Known rows, with every step that occurs:
suzu depip: [-0.65  0.89 -0.22  0.05 -1.44  0.61 -3.06 -1.29 -1.63  0.11  4.90  0.07
  0.20  1.37 -0.16 -0.04 -0.63 -2.63  0.20 -0.83  0.06 -0.02]
zizo deliti zirev lupun: [-2.08 -1.16  1.98  1.64 -4.24 -2.55  0.42 -0.34 -1.68 -1.97  0.69  0.94
  0.34 -0.82 -0.47 -4.14  0.75 -2.56 -1.75 -0.24 -0.68  1.98]
zirev lupun dorat depip: [-0.41  0.98  0.18  1.08 -2.72 -0.39 -0.82 -1.73 -2.09 -1.10 -4.65  0.63
  2.13  2.51  0.47  0.22  1.52 -3.26  0.39 -1.46  0.03  1.07]
depip dorat: [-0.41  1.38  0.66 -0.35  0.03 -0.58  0.59 -0.26  0.27 -1.32 -7.89 -0.94
 -2.18 -2.65 -0.29  1.18  0.48 -0.01 -0.91  0.52  0.19 -0.08]
zizo deliti suzu depip: [ 0.14  0.42 -0.80  0.24 -5.62 -0.70 -3.04 -2.53 -3.95 -1.38  7.15 -0.89
 -0.10  0.78 -0.63 -0.33  2.75 -1.38 -1.36  0.22 -0.08  1.61]
ponam deliti suzu depip: [ 1.72  0.27 -1.15  0.56 -2.26 -0.91 -3.21 -1.59 -0.63  2.34  5.41 -0.36
 -0.31  2.47 -1.31 -0.34  3.43 -0.34  1.01  0.13 -0.12 -2.28]
zizo deliti zirev lupun ponam: [-1.24 -0.66  1.87  2.26 -5.93 -1.56  0.06  0.14 -3.51 -1.45 -0.88  1.83
  2.73 -1.14 -0.98 -3.13 -1.25 -2.37 -0.15  0.81 -0.48  2.21]
zirev deliti ponam lupun dorat: [ 6.05  0.30  1.21  2.22 -2.22  1.95 -4.63  1.28 -6.27 -1.29  1.51  2.10
  0.96 -1.37  0.68 -2.63 -0.48  4.94  1.35  0.17  0.51  5.52]
zirev lupun dorat deliti zizo: [ 0.54 -0.46  1.44  0.54 -5.06 -1.29 -0.20 -1.00 -3.56 -3.29  2.22  0.62
  0.83 -4.57  1.40 -4.17  0.19 -1.26  0.57 -0.29 -0.51  2.01]
ponam lupun zirev: [ 1.27  0.45  0.04  3.04 -0.98  0.75 -2.53  0.66 -0.23  3.04  2.79  1.91
 -0.68  0.74  2.37  0.17 -1.00  0.38  1.36  0.30 -0.56  3.04]
deliti zirev lupun: [-1.74 -1.03  1.60  1.28 -1.53 -1.69  1.47 -0.29  0.22 -0.31 -2.08  1.31
  0.89  2.15 -2.06 -4.47  0.25 -3.00 -0.50 -0.68 -1.44  0.08]
lupun zirev deliti: [-1.20 -0.34  1.12  0.95 -0.89  3.24 -1.22  1.93 -3.71  3.07  3.48  1.01
  0.83  0.04  3.22  0.03  1.61  1.12  0.23  0.37 -0.16  5.50]
deliti suzu: [ 1.30 -0.67 -0.75 -0.17 -1.35 -0.27  0.97 -1.11 -0.72  0.06 -0.58 -0.59
  0.31  2.75 -2.02 -0.68  3.08  1.34 -0.32  0.60 -1.00 -0.14]
zirev deliti ponam lupun: [ 4.11 -0.86  1.12  2.34  0.48  1.86 -4.79  1.50 -3.34  0.09  1.29  2.03
 -0.40 -1.28  1.18 -3.59 -2.05  5.48 -0.28  0.56  0.99  4.41]
depip dorat deliti zirev: [-0.42  1.32  1.44 -0.48 -4.55 -0.91 -0.29 -0.62 -1.79 -3.96 -7.27 -0.91
 -2.42 -2.85 -0.19 -2.48  2.09 -1.42 -0.14  2.19 -1.64  0.78]
zirev lupun ponam deliti: [ 0.05 -0.68  0.97  2.44 -0.07 -0.98 -0.57  1.23 -0.49  2.69  0.60  2.52
  1.92 -2.13  1.00 -2.28 -0.94  1.30  1.47  0.59  0.89 -2.62]
suzu depip dorat deliti ponam lupun zirev: [ 1.63  2.06  1.01  1.91 -5.64  0.97 -7.61 -0.33 -5.98 -0.96  1.23  1.24
 -3.36 -3.36  2.48 -0.86 -2.48  1.04  1.02  1.34  0.10  2.42]
suzu depip dorat deliti zirev lupun ponam: [-2.36  1.55  2.10  1.50 -6.61  0.09 -2.94 -1.64 -4.90 -2.80 -3.70  1.21
  0.29 -1.98 -0.30 -4.37 -1.07 -4.64  0.50  1.43 -1.18  0.43]
lupun dorat depip: [ 1.37  1.73 -0.79 -0.09 -4.17  0.49 -1.87 -1.66 -2.23 -1.03 -5.77 -0.93
  1.77  2.88  0.09  3.22  1.50 -2.61  1.76 -0.70 -0.04  1.45]
suzu depip dorat deliti zirev: [-1.38  1.93  1.05 -0.43 -6.17 -0.14 -3.76 -1.92 -3.20 -3.62 -2.71 -0.99
 -2.13 -1.65 -0.41 -2.20  1.13 -4.42  0.03  1.33 -1.37  0.87]
zizo deliti ponam lupun dorat: [ 6.21  0.83  0.69  2.20 -5.93 -1.27 -4.32  0.38 -6.04 -3.54  2.72  1.28
 -0.32 -3.36  0.29 -0.57 -1.37  3.12  1.08  0.14  0.92  4.00]
depip dorat deliti: [-0.68  1.53  0.93 -0.49 -1.78 -0.09 -0.70 -0.60 -1.68 -3.53 -4.69 -1.01
 -2.91 -4.96  2.08 -0.97  1.91  1.01 -0.98  2.17 -0.10  0.51]
zizo deliti: [-0.35 -0.14  0.38  0.29 -2.20 -0.84 -0.67  0.23 -2.06 -1.76  2.99 -0.49
 -0.82 -2.73  1.66  0.11  0.40  0.23 -1.27  0.48  0.54  2.16]

Rows:
[ 0.39  1.08  0.13 -0.94 -3.18 -0.37  0.13 -1.82 -2.06 -3.48 -5.06 -1.89
 -2.77 -2.55  0.21 -1.23  5.08  2.11 -1.34  2.71 -0.87  0.15]  depip dorat deliti suzu
[ 0.22  1.06  0.63  2.11 -3.29 -1.17 -2.08 -1.42 -2.36  1.77 -3.38  0.87
  0.36 -0.64 -1.45 -0.99  2.06 -0.47  0.60  0.74  0.29 -2.75]  zirev lupun ponam deliti suzu depip dorat
[ 0.26  1.79  1.10 -1.36 -4.43  0.14 -4.69 -0.93 -5.79 -4.28 -1.27 -0.77
 -3.07 -4.34  0.37 -1.00 -1.59  0.34 -0.25  1.11  0.64 -0.35]  suzu depip dorat deliti ponam
[ 1.42 -0.63  1.03 -0.31 -3.68 -1.41 -1.75  0.89 -4.79 -2.56  1.09 -0.44
 -0.68 -3.26 -0.10 -0.04 -2.03  2.51 -0.80  0.54  1.34  1.43]  zizo deliti ponam
[ 1.64 -1.04  0.30  0.28 -1.29 -2.04 -1.31  0.46  2.07  2.11 -1.51 -0.96
 -0.34 -3.11  0.55 -0.66 -1.40  0.07  1.53 -0.33  0.87 -1.27]  ponam deliti zizo
[ 0.64 -1.62  1.24  2.25 -1.53 -1.78 -0.80  0.86  0.11  3.20 -2.61  1.34
  2.02 -3.47  0.69 -2.62 -3.43 -0.55  1.76 -0.15  1.17 -1.69]  zirev lupun ponam deliti zizo
[ 0.08  1.70 -0.44 -0.48 -3.18 -0.33 -1.47 -2.81 -1.83 -1.02 -3.94 -1.68
 -1.70  1.28 -2.42  0.70  2.64 -1.57 -0.94  0.22 -0.61 -0.22]  deliti suzu depip dorat
[ 0.46 -0.78  1.84  0.32 -1.91  3.09 -1.94  2.77 -6.66  2.30  1.93  1.08
  1.22 -0.12  1.74  0.00 -0.84  3.26  0.69  0.44  0.63  4.76]  lupun zirev deliti ponam
[-0.96 -0.83  1.54  2.16 -3.41 -0.50  1.03  0.27 -1.95  0.31 -4.19  2.36
  3.09  1.66 -2.34 -3.16 -1.98 -2.79  1.16  0.25 -1.18 -0.01]  deliti zirev lupun ponam
[ 4.22  1.37  0.00  2.27 -3.57  0.43 -3.85 -0.56 -2.97 -3.15  5.56  1.71
 -0.63 -2.68  2.54 -2.66  1.62  1.95  1.66  1.30 -0.63  3.06]  ponam lupun dorat deliti
[ 4.50  1.24 -0.32  2.59 -1.98 -0.17 -2.56 -0.45 -1.54 -0.88  1.59  1.74
  0.23  0.13  0.39 -0.62  0.49  0.80  1.90 -0.31 -0.46  2.49]  ponam lupun dorat
[ 5.69  1.26 -0.31  1.73 -4.44  0.22 -5.67 -0.93 -3.59 -1.62 -6.33  0.68
  1.22  1.97 -0.44  1.56 -1.96  0.99  2.56 -0.59  0.56  2.28]  deliti ponam lupun dorat depip
[ 0.53 -0.22 -0.15  2.56 -2.99 -0.69 -2.66 -1.27 -2.14  3.13  4.36  2.04
  2.65  1.88 -1.50 -2.67  1.53 -0.56  1.49  0.28  0.16 -2.69]  zirev lupun ponam deliti suzu depip
[ 1.50 -0.51  0.56  0.81 -2.16 -1.79 -1.23  0.80  1.17  1.60 -1.33  0.24
  0.18  0.92 -1.23 -1.64  1.81 -1.12  1.97  0.39 -0.79 -1.31]  ponam deliti zirev
[-1.16  2.44  0.24 -0.42 -1.61  0.12 -2.51 -1.54 -1.45 -1.12 -3.27 -1.03
 -2.06 -1.41 -0.19  1.24 -0.21 -2.91 -0.63 -0.39  0.06 -0.28]  suzu depip dorat
[ 1.77 -0.84  1.11  3.30 -1.93  2.38 -3.98  1.14 -1.89  3.81  1.39  1.38
 -0.18 -1.51  3.82 -2.12 -1.79  1.00  0.89  0.00  0.06  7.42]  ponam lupun zirev deliti zizo
[ 0.39 -1.18  1.12  0.07 -0.55  1.56 -1.55  0.43 -1.59  0.64 -1.02 -0.56
  0.62 -2.25  1.79 -2.36 -1.04  0.37 -0.63 -0.28  0.66  4.44]  zirev deliti zizo
[ 0.43  0.29 -1.11  0.02 -2.84  0.30 -2.22 -2.54 -2.06  0.52  3.77 -0.51
  0.51  3.81 -2.56 -0.55  2.28 -1.82 -0.06 -0.20 -0.82 -0.64]  deliti suzu depip
[-1.39  2.58  0.42 -0.57 -3.23  0.51 -3.86 -1.64 -3.14 -3.09  0.10 -0.93
 -2.84 -4.01  1.81 -0.72  0.82 -1.76 -0.84  1.28 -0.13  0.42]  suzu depip dorat deliti
[ 1.02  0.73  1.48 -1.35 -2.91 -0.26 -1.84  0.42 -4.27 -4.45 -5.92 -0.56
 -2.98 -5.50  0.50 -1.15 -0.81  3.47 -0.46  2.07  0.47 -0.25]  depip dorat deliti ponam
[ 2.41 -0.90  0.16  0.91 -2.95 -0.87 -2.07  0.98 -0.10  2.91 -3.63 -0.25
  1.76 -3.57  0.05  0.49 -3.45  0.27  3.20  0.65  1.24 -1.03]  lupun ponam deliti zizo
[ 3.92 -0.38  0.68  2.29 -2.92 -1.45 -4.65  0.69 -3.01 -1.98  2.26  1.14
 -1.76 -3.34  0.74 -1.60 -3.10  3.79 -0.55  0.66  1.31  2.68]  zizo deliti ponam lupun
[-0.07  1.83 -0.12 -0.15 -5.68 -1.26 -2.54 -2.79 -3.84 -2.97 -0.79 -2.03
 -2.59 -1.85 -0.80  0.72  3.35 -1.41 -2.15  0.73  0.13  1.50]  zizo deliti suzu depip dorat
[-1.67  0.60  2.61  1.47 -5.12 -0.54  0.26 -0.20 -3.62 -3.24 -8.44  1.44
  0.11 -3.40 -0.33 -4.05 -0.13 -1.61  0.14  2.40 -1.23  0.49]  depip dorat deliti zirev lupun ponam
[ 1.20 -0.18  0.85  3.63 -0.31  3.12 -3.67  1.44 -2.25  3.65  4.48  2.19
  0.06 -0.07  4.29 -1.68  0.66  2.29  0.34  0.70 -0.03  6.50]  ponam lupun zirev deliti
[ 2.49 -0.73 -0.74  0.48 -0.68 -1.18 -0.40 -0.20  0.86  2.11  1.07 -0.41
 -0.09  1.30 -1.25 -0.86  4.71  2.66  1.01  1.03 -0.19 -2.28]  ponam deliti suzu
[-1.04  1.57  0.61  0.50 -3.87  3.07 -2.50 -0.99 -5.66  2.06 -0.52 -0.52
 -0.69  1.32  0.81  0.74  4.60 -0.88 -0.65  0.63 -0.97  4.87]  lupun zirev deliti suzu depip dorat
[ 3.32 -0.25  0.65  2.36 -2.08  0.70 -3.53  1.46 -2.88  2.14  0.67  1.87
 -0.65  0.45  0.70 -0.03 -3.24  2.62  1.85  0.15  0.16  2.45]  deliti ponam lupun zirev
[-0.62  0.65  1.23  1.58 -8.34 -2.04 -1.19 -1.84 -4.13 -3.41 -4.55  0.02
  2.16  2.11 -0.05 -0.95  2.33 -5.68  0.00 -1.01 -0.71  3.41]  zizo deliti zirev lupun dorat depip
[ 0.48  0.79  0.15  0.76 -6.25 -0.08 -1.86 -2.93 -6.41 -3.25  8.30  1.11
  1.23  0.95 -0.34 -4.81  4.75 -1.31  0.04  0.09 -1.58  0.78]  zirev lupun dorat deliti suzu depip
